Each row was made from one small tree. Brackets hold a mark, then the marks that hang from it, in alphabetical order. Every link used is in the known rows. Write each row's tree.
Known rows
{bakufos {pirup fasosad}}: [ 0.15 -1.99 -1.05  2.11 -0.37 -3.91 -0.84  1.12 -1.52 -1.34  1.96 -0.04
  0.33 -2.57 -2.80 -1.48 -2.54  0.30  0.18]
{pirup bakufos kuvip loso}: [-1.54  2.42  0.04 -0.47  0.20 -1.51 -0.03  0.85 -1.31  0.91 -0.89  0.87
  0.86  1.65  1.74 -1.07  0.45 -1.56  3.22]
{bakufos {pirup {kuvip {burom fabez}} loso}}: [-0.87 -3.51 -1.17 -2.20 -0.08  0.83 -1.32  1.18 -2.05 -2.08  0.10 -1.01
  4.41  2.98  2.32 -2.55  2.12  2.13  0.87]
{fabez {burom kuvip}}: [ 1.75 -6.09 -2.96  0.64 -1.48 -0.22 -1.96 -0.29 -0.53 -0.83 -3.69  0.45
  0.40 -2.32 -1.19 -2.29 -3.28 -1.51  2.35]
{pirup bakufos fasosad kuvip}: [-2.02  2.49 -0.87 -0.08 -1.28 -2.28  0.20  0.00 -1.48 -0.59  1.27  0.45
 -0.63 -0.17 -0.30  0.40 -0.51 -1.63  1.21]
{fasosad {pirup kuvip loso}}: [-0.70  1.06  1.22  1.33 -0.34 -1.89 -1.19  0.26 -1.08 -0.29 -0.55  0.24
  1.19  0.18  1.24 -1.03 -0.23 -1.76  3.10]
{pirup fasosad {kuvip burom} loso}: [-2.28  1.62  0.64 -1.79 -0.36 -0.27 -1.42  0.38 -2.52 -2.38  0.83 -1.16
  1.91  1.69  1.64  0.08  2.02  0.02  2.28]
{bakufos {pirup kuvip}}: [-0.77 -3.07 -2.26  0.28 -1.15 -1.48 -0.28  0.92 -0.32  0.05  0.79 -0.22
  1.81 -0.09 -0.71 -2.09 -1.51  0.38  0.46]
{degu burom {pirup fasosad}}: [ 0.31  0.14 -1.72  2.11 -2.34 -1.89 -1.95  1.13  0.09  3.37 -0.12 -1.12
  0.67 -2.32 -3.29 -0.67 -4.15 -1.66  0.66]
{pirup bakufos fasosad {kuvip burom} loso}: [-2.84  4.57  1.28 -2.24 -0.15 -1.35 -0.63  0.80 -2.97 -1.91  1.48  0.02
  1.28  1.79  1.32  0.61  2.34 -0.10  2.18]
{degu {pirup bakufos kuvip loso}}: [-1.28  3.28 -0.65  0.21  0.03 -1.48 -0.01  1.35  0.42  3.16  0.01  1.13
  2.05  1.50  1.86 -2.37  0.17 -0.82  1.38]
{fasosad {pirup bakufos kuvip}}: [-1.23  2.04 -0.05  1.02 -2.13 -2.76 -0.28  0.25 -0.36 -0.31  0.52  1.05
 -0.04 -0.98 -1.32  0.25 -1.25 -1.80  1.91]
{fasosad {pirup bakufos {kuvip burom}}}: [-2.14  2.16  0.27 -0.88 -3.03 -1.57 -0.91  0.60 -0.95 -1.85  1.32  0.24
  1.14 -0.41 -2.00  1.04  0.32 -0.12  1.62]
{burom fabez}: [ 0.98 -6.03 -3.19  1.23 -1.93 -0.16 -1.38  0.26  0.25 -1.10 -1.87 -0.89
  0.97 -1.16 -1.16 -1.94 -1.63 -1.17  2.41]
{kuvip {burom fabez}}: [ 0.02 -6.03 -2.89 -0.69 -2.75  0.89 -2.02  0.55 -0.18 -2.63 -1.11 -1.63
  2.26 -0.53 -1.84 -1.05 -0.12  0.45  2.16]
{pirup bakufos fasosad loso}: [-0.72  3.48  1.21  1.29  0.92 -3.95 -0.50  1.10 -2.54 -0.51  0.32  1.05
 -0.66 -0.90 -0.37 -0.42 -0.47 -1.69  2.93]
{bakufos {pirup fasosad {kuvip burom} loso}}: [-1.99  1.05  0.79 -1.54  0.56 -1.56 -1.07  1.24 -3.24 -2.24  2.44 -0.71
  2.85  1.61  1.09 -1.07  1.60  1.89  0.47]
{fasosad pirup}: [ 0.64 -1.88 -0.34  3.05 -2.17 -3.04 -1.56  0.47  0.21 -0.87 -0.28  0.11
 -0.08 -3.41 -3.31 -0.61 -2.83 -1.63  2.64]
{pirup fasosad kuvip}: [-1.46 -0.56 -1.55  0.37 -1.47 -1.19 -0.72 -0.41 -0.90 -1.07  0.77 -0.72
 -0.03 -0.37  0.03 -0.20 -0.86 -1.53  1.32]
{fabez burom}: [ 0.77 -6.12 -3.12  0.26 -2.72 -0.37 -1.19  0.62  1.15  0.38 -2.50 -1.12
  1.40 -1.43 -2.30 -2.19 -2.37 -1.76  2.67]

Which tree is each row?
[-2.56  3.46 -1.42 -1.41 -2.31 -1.09 -0.48  0.75 -0.14  0.01  2.71  0.00
  1.85  0.31 -0.79 -0.08  0.71  0.94 -0.90] => {degu {pirup bakufos fasosad {kuvip burom}}}
[-0.77 -2.14 -2.06 -1.75 -1.14  2.15 -1.62  0.69  0.31  0.34 -0.65 -1.15
  4.79  2.99  2.87 -2.80  2.19  1.20  0.83] => {degu {pirup {kuvip {burom fabez}} loso}}
[-1.63 -0.87 -0.12 -1.82  0.05 -0.66 -1.09  1.72 -1.92 -1.19  0.88 -0.54
  3.66  1.95  0.91 -1.92  1.24  1.95  1.31] => {bakufos {pirup {kuvip burom} loso}}
[-1.11  0.98  0.50  0.41  1.46 -2.69 -0.46  0.95 -2.70 -0.67  1.77  0.17
  1.52  0.97  1.84 -1.85  0.06  0.24  0.68] => {bakufos {pirup fasosad kuvip loso}}
[-1.41  1.53  0.40  0.13  0.51 -1.29 -0.85  0.07 -2.05 -0.66  0.15 -0.34
  0.67  1.07  2.30 -0.77  0.49 -1.61  2.37] => {pirup fasosad kuvip loso}
[ 0.18  0.07  0.74  1.92  1.51 -4.18 -0.94  1.54 -2.58 -0.94  1.41  0.37
  0.90 -1.25 -0.59 -2.05 -1.24  0.27  1.21] => {bakufos {pirup fasosad loso}}
[ 1.08  3.22  0.05  1.58  0.55 -2.03 -1.99  1.49 -2.16  3.98 -2.78  1.88
  0.51 -1.31 -0.65 -1.77 -3.73 -1.43  2.15] => {degu {burom kuvip} {pirup bakufos loso}}
[-1.52  1.19  1.51 -0.71 -1.17 -0.73 -1.84  0.66 -1.65 -1.89  0.08 -0.57
  2.48  0.76  0.56 -0.08  1.32 -0.23  2.95] => {fasosad {pirup {kuvip burom} loso}}
[-1.93  4.47  0.99 -0.11  0.71 -2.44 -0.06  0.47 -2.56 -0.24  0.62  0.82
  0.04  1.14  1.96 -0.16  0.74 -1.74  2.37] => {pirup bakufos fasosad kuvip loso}
[ 0.13  3.06  2.03  2.45  0.07 -4.41 -0.93  1.28 -1.55 -0.09 -0.34  1.56
 -0.12 -1.79 -1.54 -0.66 -1.20 -1.84  3.54] => {fasosad {pirup bakufos loso}}
[-1.13  2.12 -2.26  0.01 -2.87 -0.44 -0.62  1.47  0.74  5.22 -0.70 -0.20
  1.58  0.49 -1.55 -0.74 -2.79 -1.68  0.90] => {degu burom {pirup bakufos kuvip}}
[-2.31 -0.48 -1.21 -1.60 -2.38 -0.14 -1.31 -0.04 -1.35 -2.76  1.40 -1.56
  1.31  0.14 -0.63  0.60  0.73  0.17  1.01] => {pirup fasosad {kuvip burom}}
[-0.70 -0.96 -0.39  0.18  0.84 -1.69 -0.48  1.42 -1.44  0.46  0.19  0.16
  2.44  1.25  1.56 -2.75 -0.22  0.32  1.42] => {bakufos {pirup kuvip loso}}
[ 0.37  2.18  0.07  2.00 -0.31 -2.09 -2.10  1.59 -1.04  3.73 -0.70 -0.80
  1.38 -0.88 -1.22 -1.27 -2.70 -1.74  1.86] => {degu burom {pirup fasosad loso}}
[ 1.65 -1.85 -2.45  2.24 -1.60 -0.70 -2.73  0.63 -0.33  3.21 -2.74  0.41
  0.60 -2.89 -2.54 -1.66 -5.40 -1.29  1.16] => {degu {burom kuvip} pirup}
[-2.04 -0.84 -1.04 -1.41 -1.42 -1.44 -0.98  0.80 -1.96 -2.64  2.99 -0.98
  2.11  0.12 -1.18 -0.40  0.31  1.98 -0.70] => {bakufos {pirup fasosad {kuvip burom}}}
[-1.02  3.17 -0.10  0.50 -0.61 -0.60 -1.51  0.98 -1.14  3.97 -0.40 -1.07
  1.98  1.34  1.21 -1.09 -1.36 -1.78  1.29] => {degu burom {pirup fasosad kuvip loso}}
[-2.91  2.55 -0.64 -1.95 -2.14 -1.13 -0.50  0.44 -1.86 -2.22  1.98 -0.43
  0.59  0.44 -0.91  1.28  0.94 -0.02  1.04] => {pirup bakufos fasosad {kuvip burom}}
[-0.35  4.45  0.46  1.99  0.81 -3.89 -0.45  1.38 -0.76  1.79  1.12  1.40
  0.57 -1.04 -0.18 -1.71 -0.91 -0.76  1.02] => {degu {pirup bakufos fasosad loso}}
[ 2.46 -2.40 -1.69  1.66  0.22  0.60 -2.98  0.53 -1.68  2.69 -4.08  0.31
  1.87 -0.50  1.11 -2.92 -3.11 -1.15  2.01] => {degu {burom fabez kuvip} {pirup loso}}
[-1.30 -3.46 -2.19 -1.69 -1.68  0.08 -1.12  0.32 -2.06 -3.51  2.28 -1.45
  2.97  1.16  0.23 -1.01  1.17  2.14 -1.04] => {bakufos {pirup fasosad {kuvip {burom fabez}}}}
[ 0.15 -3.52 -3.98 -0.02 -3.25  1.98 -1.73  0.55  1.09  3.82 -2.08 -1.72
  2.94  1.22  0.23 -1.98 -2.23 -1.46  0.63] => {degu {burom fabez} {pirup kuvip}}
